Every row comes from one small tree of marks. The marks that hang from a mark follow it in brackets, in the order of their numbers. Every link used is in the known rows. Which tree was each row made from?
Known rows:
j791(j376 j669): [  2.4,  -6.7,  37.8,  -0.1,  11.9, -20.4, -21.0, -65.1, -33.6,  15.0,
  35.2,   5.0,  -7.2,   8.9, -16.6,  -3.8, -21.1,   3.9,  18.2]
j791(j376): [  2.0, -15.9,  24.9,  -1.4,   0.9, -19.1, -16.7, -38.8, -21.9,   2.9,
  21.1,  -1.0,  -8.7,  -3.7, -16.9, -11.9,  -7.7,  10.7,   9.5]
j194(j23 j376(j791) j679): [-18.1,  29.2,   0.7,  33.1,  11.5,  -7.0,   1.3,  13.4, -22.6,  -0.7,
 -10.5,   4.2,  12.0,  12.0,  -8.4, -15.3,   6.0,  17.5,  -9.0]
j23(j194(j669 j679 j757)): [ 19.0,   4.0,  -9.0,   3.3, -31.0,   7.2,   4.3,   9.8,  10.0,   7.7,
  13.0,   4.4,  -7.6, -18.0,   1.5,  11.5,   9.3, -39.1, -12.5]
j194(j168 j669 j757): [  7.0,  -2.8, -10.0, -14.8,  10.3,   8.0,   8.7,   6.2,   6.7,  -5.2,
 -18.0,  -3.1,  -9.6,   7.5,  21.3,   7.8,  -1.2,   0.9,   3.4]
j446(j757): [ 15.3, -60.6,  23.4, -23.1,  18.0,  -8.7,  -2.1, -42.9, -24.4,   9.7,
   2.0,  -3.2,   5.4,   9.5, -11.1,   0.4,  -5.1,   4.8,  -1.6]
j757(j446): [ 11.7,  -1.5,  10.6, -14.1,  -4.1,  -7.8,   0.6, -27.8, -30.3,   1.6,
  21.9,  -7.6,  14.6,  17.4,   7.0,   6.9,  -3.5,  55.2,   7.2]
j194(j23 j376): [ 10.2,   0.5,   9.6,   2.2,  19.2, -17.8,  -5.2,  -4.8,  -7.1,  -3.5,
 -11.2,  -1.2,   4.1,   1.2,  -7.4, -16.1,   2.4,  36.1,   2.6]
j23(j194(j376(j791))): [-38.9, -27.2,   0.6, -23.7,   0.5, -13.7, -12.2, -16.2,  29.7,  -7.1,
   6.6,   9.8,  23.4,   5.3, -21.0,  -8.4, -13.6,   6.0,  -7.8]
j669(j791(j376)): [  0.7,  -5.1,  26.4,   0.8,  -6.3, -14.3, -18.2, -39.7, -40.0,  13.2,
  18.3,  -0.4,  -2.3, -11.3, -34.7, -35.6,  -4.5,   1.3,   1.1]
j23(j194(j168 j679)): [ -5.4, -18.6,   0.2,  -2.3, -14.6,  14.9,  -2.2,  -0.2,   4.4,  -3.0,
  23.6,  -0.6,  -9.5,  -7.7,  19.8,  29.8,  -0.9, -28.4,   4.8]
j194(j168 j376 j669 j679 j757): [  1.3,  13.4,  -9.6,  21.7,  -9.0,  19.8,  13.5,  30.4,  21.1, -13.2,
 -39.0,  -6.7,  -8.4,   8.1,  20.9,   8.2,   7.8, -25.7,  -1.8]
j23(j194(j168 j376 j757)): [-16.5, -13.8,  -7.4,  -7.2,  11.5,  -7.5,  -3.7,  15.0,  56.1, -14.3,
 -14.0,  -1.8,  -5.4,  -7.6,   6.8,   8.6,  -5.6,  -4.4,   7.1]
j23(j194): [  2.9, -35.2,   7.4, -33.1,  -7.2, -12.9, -13.2, -29.9,   5.2,   3.1,
  30.1,   6.9,   4.5, -11.3,  -5.2,   6.3,  -5.8,   4.6,  -1.3]
j669(j791): [  6.1, -11.2,  14.8, -19.9,  -4.0,  -8.3, -11.4, -41.1, -41.9,  13.1,
   0.6,   3.3,  11.4,   0.8, -15.0, -24.7,   1.3,  17.9, -10.4]
j376(j791): [-24.1, -12.2,   7.7, -20.9,  12.4, -13.1,  -7.1, -33.0, -24.7,   5.1,
   4.4,   9.6,  17.3,  19.9,  -3.9,  -7.5,  -9.5,  30.4,  -9.4]
j194(j23 j679): [ 23.9,  19.7,   8.2,  23.6,   1.5,  -6.0,   1.6,  -3.3, -44.8,  10.7,
  12.2,   0.0,  -7.2,  -4.4,   7.2,   1.1,  13.5,  15.1,  -2.0]
j194(j23 j168 j669): [ 16.3,  -1.9,  -9.0, -19.2,  18.8,  15.6,  10.4,  10.3, -18.5,  -3.2,
  -0.2,  -2.6, -10.4,   2.0,  14.2,   4.3,  -3.1,  14.0,   9.9]
j376(j791(j669)): [-24.8,  -4.7,  20.3, -21.2,  26.1, -14.8, -12.4, -60.1, -39.4,  15.9,
  18.0,  14.9,  17.6,  32.6,  -6.5,  -0.2, -21.7,  25.0,  -0.8]
j23(j194(j168 j757)): [ -5.3, -13.8,  -8.2, -15.0,  11.5,  -6.3,  -2.3,   3.4,  29.0,  -3.7,
  10.0,   2.3, -10.2, -10.9,  12.7,  17.0,  -6.7,  -1.0,   6.9]

Which tree is each row?
[  7.4,   3.0,   0.7,  -2.9, -25.5,  -5.6,  -9.5,  -6.9,   3.2,  14.4,
  22.5,   3.4, -10.1, -33.6, -43.8, -31.3,  -1.0, -37.3,  -3.5]  j23(j194(j669(j791(j376)) j757))
[  0.2, -28.6,  -0.2, -34.6, -29.9,   8.9,  -9.8, -12.2,  16.2,   1.9,
  -1.7,   3.1,  16.5, -14.3, -33.4, -26.6,  -1.6, -27.8, -12.5]  j23(j194(j376 j669(j791)))
[-10.3,   4.0,  -7.2,  22.4,  -6.6,   5.4,   1.0,  28.9,  42.6, -11.8,
 -12.7,  -3.6,  -9.8,  -9.4,  13.9,  16.7,   5.2, -28.9,   2.7]  j23(j194(j168 j376 j679 j757))
[-30.9,  11.3,   1.1,   4.7,  19.8, -24.6,  -3.2,  -3.6,  14.7,  -5.4,
 -31.3,   6.3,  17.3,  18.6, -10.2, -20.7,  -4.7,  29.4, -11.5]  j194(j376(j791) j757)
[ 34.7,  50.3,  -7.6,  31.9, -10.4,   7.6,  11.9,  23.3, -49.5,  21.4,
  -9.9,   0.7,  -7.7, -14.7, -12.3, -26.3,  22.9,  -8.8, -15.8]  j194(j23 j669(j791) j679 j757)
[-47.5,  -9.4,  -6.5,   7.4,  -3.2,  13.1,  -2.4,  16.3,  28.8, -12.9,
   1.3,   3.4,   9.9,   9.0,   4.4,  12.3,  -6.8, -26.7,  -1.8]  j23(j194(j168 j376(j791) j679))
[ 32.3,  17.9,  -0.5,  12.9, -10.9,  12.6,   8.7,   7.2, -41.4,   9.1,
   7.2,   0.3,  -6.9,  -3.1,   3.0,   2.1,  12.8,  -6.8,  -5.4]  j194(j23 j669 j679)
[  2.9,  26.4, -13.1,  23.0, -12.2,  10.9,  13.2,  28.9,   7.5,  -0.2,
  23.9, -10.0,  -5.2,  -2.0,  23.8,  33.4,   5.4,   6.2,  11.2]  j23(j194(j168 j679 j757(j446)))
[ -3.9, -15.1,   0.7,  -7.0,  -2.1, -23.3,  -8.9,  -1.4,  44.0,  -5.2,
  -4.4,   2.7,   3.8, -12.4, -11.1,  -5.2,  -2.2,   2.9,  -2.9]  j23(j194(j376 j757))
[-40.1,  27.4,  -7.0,  36.4,  14.9,   3.2,   6.5,  26.2,  15.5, -10.2,
 -36.5,  -0.8,   5.4,  21.7,  14.3,   1.1,   1.5,  -1.4,  -4.2]  j194(j168 j376(j791) j679 j757)
[-12.5,   6.0, -12.8,   1.0,   5.8,  -2.6,   7.5,  26.5,  48.9, -15.9,
   3.0, -12.7,   4.7,   3.4,   9.3,  15.8,  -5.0,  26.0,  16.2]  j23(j194(j168 j376 j757(j446)))
[  6.0,   4.4, -17.1,   3.5, -19.0,  22.8,  10.0,  27.1,  20.6,  -1.5,
   7.5,  -0.6, -15.6, -13.0,  19.0,  24.6,   4.5, -45.7,   0.2]  j23(j194(j168 j669 j679 j757))
[  5.2, -16.0,  -8.5, -18.4, -15.2,  -5.9,  -2.0,   6.7,  49.9,  -6.9,
 -10.3,   3.1,   2.9, -12.3, -13.1,  -6.4,  -1.3, -19.8,  -7.5]  j23(j194(j376 j669 j757))
[  6.4,  -5.1,  -8.0, -10.4,  17.3,  14.6,   9.2,  22.5,   8.7, -14.9,
 -22.6,  -5.6,  -4.6,   7.4,   9.1,  -3.4,  -1.4,   9.6,  11.1]  j194(j23 j168 j376 j669)
[  8.7, -31.7,  -1.4, -42.0, -27.7,   9.3,  -7.2, -22.4, -11.3,  12.8,
  19.3,   6.4,   9.7, -17.1, -26.8, -17.3,  -2.1, -25.0, -12.5]  j23(j194(j669(j791)))
[-22.0,  10.2,   2.4,   4.0,  27.0, -18.0,  -3.4,   0.4,  -9.2,  -3.1,
 -13.6,   5.4,  16.9,  14.4, -14.7, -24.4,  -4.0,  42.8,  -5.3]  j194(j23 j376(j791))
[  6.5, -21.7,  -1.1,  -7.1, -41.2,  16.5,  -3.7,   2.5,  24.6,  -5.7,
   5.8,   1.6,   5.7,  -9.0,  -6.4,   5.3,   2.5, -46.6,  -9.1]  j23(j194(j376 j669 j679))
[ -1.0, -38.6, -10.5, -44.2,  -9.7,  20.9,   0.3,  -4.6,  21.7,  -6.8,
  16.3,   1.3,  -4.2,  -6.2,  10.0,  19.9, -11.4, -23.6,   6.2]  j23(j194(j168 j669))
[ 10.5,  25.4,  -8.0,  13.2,  38.3, -11.6,   8.0,  19.3, -10.6,   1.3,
  -8.0,  -3.1, -16.2,  -0.8,  17.3,   2.6,   3.8,  36.7,  11.4]  j194(j23 j168 j757)
[ 36.3,  41.4,  -8.8,  31.5,  -3.6,   3.1,  14.5,  24.7, -28.7,  11.3,
  -4.6,   0.0, -12.9,  -8.8,   5.1,  -2.6,  18.6,  -4.1,  -8.9]  j194(j23 j669 j679 j757)
[ 12.5,  17.7,   0.2,  25.5,  13.5,  10.0,   6.5,  13.1, -34.0,   1.5,
   6.2,  -5.4, -16.2,   1.4,  23.5,  13.7,   9.3,  10.3,   8.6]  j194(j23 j168 j679)
[ 28.2,  45.1,   1.1,  41.8,   8.8, -12.9,   7.9,  15.7, -32.6,  13.3,
   1.0,   0.3, -13.6,  -9.1,   8.2,  -3.1,  19.0,  18.7,  -4.8]  j194(j23 j679 j757)
[ -2.4,  39.8,  -4.3,  40.6,  -1.9,   6.5,  15.5,  32.4,   8.6, -13.4,
 -19.9, -18.0,   3.0,  20.3,  24.8,  16.3,   8.1,  24.0,  11.0]  j194(j168 j376 j679 j757(j446))
[  2.8,  19.9,  -0.4,  25.8,   5.1,   4.8,   7.1,   8.3,  -8.9,  -0.7,
 -11.1,  -3.7, -15.7,   5.4,  30.3,  18.8,   8.1,  -3.6,   2.1]  j194(j168 j679 j757)
[ 20.4,  22.6, -17.8,   0.2,  25.3,   6.5,  15.4,  28.7,  -3.8,  -0.7,
 -14.4,  -3.2, -16.2,  -2.1,  16.5,   1.0,   3.0,  15.6,   8.4]  j194(j23 j168 j669 j757)
[-35.3,  -1.5,  14.2,   6.8,  -3.9,  -3.7, -12.6, -26.2,   3.3,   8.4,
  19.4,  14.6,  18.4,  16.3, -13.2,   8.2, -14.7, -24.4,  -3.9]  j23(j194(j376(j791(j669)) j679))
[ -5.4,  17.4,   0.1,  32.9,   5.4,   2.3,   4.9,  21.8,  17.2, -12.7,
 -34.6,  -6.9,  -7.5,   9.0,  24.1,   8.7,   7.8,  -5.2,   2.1]  j194(j168 j376 j679 j757)
[ -2.8, -30.7,  -8.7, -41.5, -14.9,  24.6,  -1.0,  -5.3,   0.1,   4.3,
  12.7,   1.3,   2.6, -12.0,  -8.1,  -4.5,  -5.8, -29.1,  -0.8]  j23(j194(j168 j669(j791)))
[ 13.9,  17.8,  -5.6,  -0.4, -10.1,  -3.2,  11.7,  15.0,  14.7,  -9.6,
 -18.8, -10.9,  14.6,  16.3,  -2.0,  -4.8,   3.2,  33.6,   2.2]  j194(j376 j669 j757(j446))
[-12.0, -32.9,  -7.9, -34.4, -16.3,  21.5,  -3.3,   4.7,  27.7,  -7.0,
  -9.8,  -1.0,   8.0,  -9.5, -16.8, -12.4,  -6.1, -34.0,  -1.9]  j23(j194(j168 j376 j669(j791)))
